What can hang from each mark:
Z793: Z137 Z887
Z151: Z137 Z241 Z793 Z887
Z666: Z137 Z151 Z793
Z137: Z151 Z241 Z666 Z793 Z887
Z241: Z793 Z887
Z887: Z137 Z151 Z241 Z666

Each row was made from one small tree. Brackets hold a mark, then the marks that hang from it, in the order of their numbers. Every link used is in the known rows. Write each row's tree.
(in the rows, 128 means zero)
Known rows:
(Z151 (Z241 (Z793 Z137) Z887)): 101, 147, 132, 117, 132, 104, 113, 150, 111, 122, 136, 104, 133, 119, 122, 121, 136, 108, 116, 119, 124, 109, 138, 152, 178, 150, 115, 134
(Z666 (Z151 Z887)): 101, 149, 110, 148, 131, 119, 102, 144, 131, 140, 135, 101, 94, 125, 130, 130, 122, 121, 128, 118, 150, 156, 125, 129, 132, 138, 153, 152
(Z241 (Z887 (Z151 (Z793 (Z137 Z666))))): 116, 111, 151, 120, 151, 141, 132, 135, 107, 128, 157, 107, 130, 137, 124, 143, 133, 116, 136, 127, 128, 110, 127, 133, 144, 128, 115, 138
(Z887 Z137 (Z241 Z793)): 99, 133, 148, 85, 130, 138, 131, 118, 150, 119, 89, 140, 160, 120, 161, 107, 129, 155, 123, 135, 149, 85, 79, 134, 140, 142, 145, 142
(Z887 (Z137 Z793) (Z666 Z151)): 126, 140, 156, 101, 130, 171, 139, 95, 147, 135, 124, 153, 146, 138, 144, 131, 112, 146, 132, 108, 138, 107, 105, 108, 104, 114, 152, 114
(Z137 Z666): 140, 107, 114, 155, 114, 138, 121, 134, 111, 124, 111, 127, 134, 139, 124, 146, 110, 137, 133, 138, 166, 127, 142, 101, 128, 119, 124, 143
(Z887 Z137): 121, 114, 138, 93, 121, 112, 124, 107, 137, 121, 89, 144, 146, 148, 151, 162, 109, 150, 137, 133, 172, 119, 109, 119, 131, 149, 127, 152
(Z137 Z793): 122, 138, 122, 146, 107, 116, 105, 125, 129, 141, 83, 130, 140, 121, 120, 150, 103, 117, 149, 134, 121, 142, 143, 121, 138, 118, 144, 120
(Z887 (Z137 Z666)): 131, 101, 135, 102, 128, 141, 135, 109, 129, 124, 102, 147, 143, 152, 138, 156, 106, 158, 130, 126, 166, 111, 116, 112, 121, 133, 116, 149
(Z241 Z793 (Z887 (Z151 (Z137 Z666)))): 106, 115, 131, 114, 165, 150, 130, 149, 106, 148, 161, 114, 129, 117, 128, 128, 144, 118, 135, 96, 120, 93, 102, 144, 152, 126, 119, 121
(Z793 (Z887 Z241 (Z666 (Z137 Z151)))): 140, 137, 134, 142, 118, 124, 148, 137, 138, 104, 146, 140, 123, 133, 154, 118, 144, 121, 136, 157, 145, 138, 128, 111, 98, 141, 125, 131
(Z137 Z151 Z241 Z666 Z793 Z887): 191, 123, 83, 155, 150, 150, 162, 117, 116, 162, 154, 164, 69, 119, 71, 64, 145, 131, 86, 83, 64, 166, 201, 143, 79, 50, 81, 73
(Z137 Z666 Z793): 138, 119, 118, 158, 116, 157, 121, 129, 118, 146, 102, 133, 134, 127, 102, 139, 99, 130, 139, 124, 114, 131, 153, 110, 123, 96, 126, 116
(Z241 (Z887 Z151)): 105, 121, 143, 134, 148, 118, 124, 138, 107, 123, 147, 103, 123, 129, 142, 148, 137, 119, 135, 121, 169, 123, 121, 129, 140, 134, 134, 139
(Z887 (Z137 Z151 Z793) Z666): 144, 139, 155, 92, 123, 161, 150, 88, 135, 131, 127, 175, 145, 134, 131, 130, 127, 148, 134, 113, 129, 108, 120, 108, 102, 89, 136, 114
(Z151 Z241): 103, 146, 132, 141, 106, 89, 109, 136, 125, 122, 97, 109, 131, 124, 124, 138, 131, 132, 109, 142, 160, 129, 140, 124, 163, 152, 149, 136
(Z241 Z793 (Z887 Z666)): 123, 122, 132, 143, 138, 138, 120, 145, 92, 139, 147, 116, 130, 117, 143, 128, 143, 109, 158, 109, 138, 94, 114, 127, 158, 135, 134, 125
(Z793 (Z887 Z137 Z151)): 114, 110, 140, 124, 146, 108, 133, 111, 151, 108, 138, 136, 113, 151, 148, 156, 119, 145, 147, 142, 147, 132, 112, 127, 105, 143, 129, 139
(Z151 (Z241 Z793)): 98, 149, 128, 136, 111, 100, 104, 141, 125, 133, 99, 111, 134, 113, 118, 127, 132, 129, 116, 132, 134, 113, 127, 135, 175, 143, 153, 127
(Z793 (Z137 Z241) Z887): 156, 114, 106, 123, 133, 77, 118, 120, 141, 82, 143, 142, 127, 149, 146, 126, 132, 108, 134, 168, 125, 165, 168, 143, 116, 153, 69, 147
(Z151 (Z793 Z887)): 130, 108, 131, 157, 110, 102, 116, 134, 135, 142, 104, 118, 116, 150, 119, 164, 120, 115, 167, 166, 90, 132, 133, 120, 148, 166, 134, 138
(Z793 (Z137 Z241 (Z887 Z666))): 173, 119, 104, 103, 134, 100, 127, 103, 118, 98, 136, 149, 133, 131, 137, 100, 131, 114, 113, 141, 136, 137, 171, 141, 118, 123, 78, 125
(Z666 (Z151 Z241 Z887) Z793): 99, 167, 125, 158, 111, 126, 115, 153, 132, 136, 148, 73, 100, 104, 94, 108, 124, 121, 102, 106, 82, 157, 122, 147, 141, 139, 175, 136
(Z241 (Z793 Z887)): 121, 122, 106, 157, 121, 102, 104, 144, 131, 129, 116, 125, 119, 128, 137, 142, 118, 114, 168, 138, 121, 129, 122, 133, 146, 143, 134, 135
(Z241 (Z793 Z137)): 126, 133, 110, 105, 116, 115, 97, 132, 127, 113, 110, 134, 161, 121, 136, 133, 106, 108, 153, 141, 125, 116, 126, 141, 159, 120, 114, 144
(Z137 Z151 Z666 (Z793 Z887)): 155, 134, 105, 167, 125, 156, 145, 137, 130, 138, 156, 153, 97, 139, 89, 121, 114, 118, 138, 113, 80, 162, 174, 116, 90, 68, 104, 112
(Z151 Z241 (Z793 Z137)): 113, 140, 149, 103, 105, 106, 115, 127, 135, 128, 104, 113, 150, 136, 100, 138, 125, 116, 117, 161, 81, 108, 145, 139, 180, 155, 121, 136

Which tree is each row?
132, 150, 121, 94, 125, 145, 128, 147, 150, 147, 122, 130, 146, 121, 129, 124, 133, 118, 97, 117, 133, 169, 113, 142, 117, 125, 117, 120 => (Z666 (Z137 (Z241 Z793)) Z151)
158, 131, 102, 160, 120, 125, 135, 126, 113, 130, 144, 117, 100, 125, 127, 108, 108, 111, 132, 105, 124, 136, 144, 123, 105, 121, 142, 111 => (Z137 (Z887 (Z666 Z151 Z793)))
162, 95, 121, 169, 129, 141, 143, 122, 126, 120, 141, 124, 121, 122, 102, 106, 150, 152, 102, 139, 103, 149, 145, 126, 104, 113, 120, 114 => (Z137 Z241 (Z666 (Z793 (Z887 Z151))))
111, 124, 117, 148, 133, 114, 108, 135, 137, 126, 128, 124, 121, 122, 135, 137, 122, 122, 160, 137, 121, 122, 112, 136, 140, 125, 144, 127 => (Z241 (Z793 (Z887 Z151)))
79, 137, 173, 67, 154, 162, 140, 103, 164, 113, 115, 139, 163, 109, 156, 97, 139, 172, 108, 133, 149, 70, 59, 141, 126, 106, 167, 126 => (Z887 Z137 Z151 (Z241 Z793))
169, 94, 113, 175, 121, 133, 140, 128, 121, 121, 132, 125, 121, 126, 104, 110, 146, 146, 107, 140, 103, 154, 153, 124, 109, 126, 112, 120 => (Z137 Z241 (Z666 (Z793 Z887)))
115, 130, 110, 155, 136, 164, 121, 148, 122, 139, 142, 111, 108, 123, 118, 107, 122, 136, 117, 116, 138, 126, 126, 120, 125, 113, 139, 142 => (Z137 (Z666 (Z151 (Z887 (Z241 Z793)))))
132, 108, 142, 111, 146, 143, 149, 134, 106, 138, 150, 129, 116, 153, 127, 146, 133, 127, 133, 104, 134, 117, 128, 127, 131, 135, 98, 145 => (Z241 (Z887 (Z137 (Z151 Z793) Z666)))
164, 112, 92, 111, 131, 119, 126, 122, 111, 100, 139, 138, 130, 145, 126, 122, 91, 107, 129, 131, 136, 131, 172, 133, 117, 114, 68, 144 => (Z793 (Z137 Z666 Z887))
127, 117, 156, 116, 143, 141, 140, 118, 105, 135, 138, 130, 132, 138, 146, 145, 132, 127, 145, 106, 147, 103, 120, 120, 130, 144, 121, 127 => (Z241 (Z887 (Z137 Z793) Z666))
128, 112, 135, 136, 149, 105, 126, 123, 116, 127, 131, 119, 122, 120, 137, 119, 172, 138, 103, 133, 160, 141, 135, 137, 135, 135, 122, 122 => (Z137 (Z241 (Z887 Z151)))
120, 144, 121, 138, 145, 131, 135, 117, 135, 141, 118, 124, 105, 103, 118, 86, 114, 124, 118, 112, 101, 122, 140, 145, 108, 93, 146, 87 => (Z137 Z793 (Z887 Z151 Z241))
130, 144, 114, 177, 105, 124, 122, 153, 148, 114, 150, 93, 116, 133, 125, 131, 98, 101, 140, 123, 94, 176, 124, 130, 107, 141, 157, 138 => (Z666 Z151 (Z793 Z887))
143, 123, 101, 107, 138, 118, 144, 132, 119, 143, 123, 141, 128, 122, 145, 105, 139, 119, 116, 116, 127, 101, 124, 126, 127, 157, 112, 112 => (Z151 (Z137 (Z887 (Z241 Z793) Z666)))
106, 147, 145, 125, 127, 124, 127, 149, 105, 139, 136, 108, 131, 113, 122, 124, 150, 119, 113, 112, 131, 102, 123, 137, 169, 149, 134, 118 => (Z151 (Z241 Z793 (Z887 (Z666 Z137))))
118, 149, 144, 87, 123, 128, 138, 108, 146, 136, 109, 156, 133, 136, 115, 136, 119, 145, 115, 108, 116, 129, 129, 133, 125, 108, 127, 124 => (Z887 (Z137 (Z151 Z241) Z793))
124, 139, 106, 118, 133, 120, 122, 139, 146, 140, 126, 125, 132, 136, 142, 125, 136, 119, 100, 119, 147, 156, 125, 125, 122, 152, 126, 130 => (Z666 (Z151 (Z137 Z241)))
133, 158, 131, 125, 103, 152, 148, 165, 159, 119, 148, 100, 141, 123, 125, 124, 104, 99, 116, 125, 85, 180, 105, 140, 91, 142, 135, 132 => (Z666 Z137 Z151 (Z793 (Z887 Z241)))
109, 118, 128, 124, 141, 121, 117, 124, 144, 127, 127, 135, 124, 129, 138, 140, 120, 136, 157, 129, 120, 112, 100, 139, 134, 129, 138, 129 => (Z241 (Z793 (Z887 Z137 Z151)))
142, 131, 135, 103, 127, 126, 139, 126, 145, 142, 109, 143, 140, 120, 116, 142, 137, 127, 114, 139, 107, 168, 135, 141, 107, 124, 102, 104 => (Z666 (Z137 Z241 (Z793 (Z887 Z151))))
104, 152, 126, 114, 113, 101, 104, 137, 128, 117, 110, 117, 146, 116, 120, 122, 125, 120, 115, 136, 126, 113, 135, 143, 174, 138, 130, 133 => (Z151 (Z241 (Z793 Z137)))
103, 146, 174, 123, 132, 165, 141, 105, 138, 98, 136, 129, 161, 100, 161, 88, 159, 156, 109, 160, 181, 79, 91, 102, 114, 96, 191, 115 => (Z887 Z151 Z241 Z666)
128, 133, 117, 143, 123, 131, 118, 143, 134, 132, 136, 131, 126, 126, 139, 134, 122, 112, 159, 130, 119, 127, 114, 128, 130, 134, 134, 124 => (Z241 (Z793 (Z887 (Z666 Z137 Z151))))
128, 102, 141, 133, 118, 110, 125, 122, 142, 142, 103, 128, 120, 157, 123, 168, 118, 128, 163, 158, 90, 122, 122, 123, 142, 169, 126, 141 => (Z151 (Z793 (Z887 Z137)))
143, 139, 108, 134, 135, 98, 127, 121, 121, 138, 140, 143, 85, 111, 106, 99, 185, 143, 96, 128, 127, 171, 158, 141, 124, 104, 118, 132 => (Z137 (Z151 Z887) Z241)
127, 129, 127, 123, 132, 127, 120, 124, 105, 149, 129, 127, 106, 101, 118, 125, 162, 142, 130, 132, 130, 125, 122, 132, 140, 136, 133, 131 => (Z151 (Z887 (Z666 (Z137 (Z241 Z793)))))
141, 122, 110, 105, 130, 107, 128, 122, 134, 155, 94, 148, 145, 123, 123, 131, 148, 127, 107, 128, 107, 139, 140, 131, 134, 153, 105, 106 => (Z151 (Z137 Z241 Z793))
154, 132, 156, 98, 108, 158, 157, 95, 130, 113, 139, 159, 152, 132, 131, 129, 128, 150, 130, 118, 125, 110, 106, 109, 103, 101, 146, 129 => (Z887 (Z137 Z151) (Z666 Z793))
127, 119, 138, 160, 134, 118, 130, 116, 135, 104, 154, 130, 112, 137, 148, 141, 135, 133, 153, 154, 153, 127, 126, 108, 105, 129, 148, 125 => (Z793 (Z887 Z151 Z666))
110, 104, 155, 106, 164, 148, 145, 123, 111, 126, 155, 120, 125, 143, 140, 146, 131, 144, 125, 106, 164, 103, 109, 129, 124, 129, 117, 139 => (Z241 (Z887 (Z137 Z666) Z151))
139, 146, 140, 114, 110, 156, 135, 130, 129, 127, 132, 135, 153, 130, 147, 140, 123, 120, 125, 130, 168, 134, 114, 101, 110, 122, 143, 126 => (Z887 (Z666 Z137 Z151))
152, 104, 113, 176, 107, 140, 133, 141, 115, 117, 131, 115, 126, 136, 110, 140, 104, 129, 141, 136, 114, 141, 142, 111, 115, 125, 126, 139 => (Z137 (Z666 (Z793 Z887)))
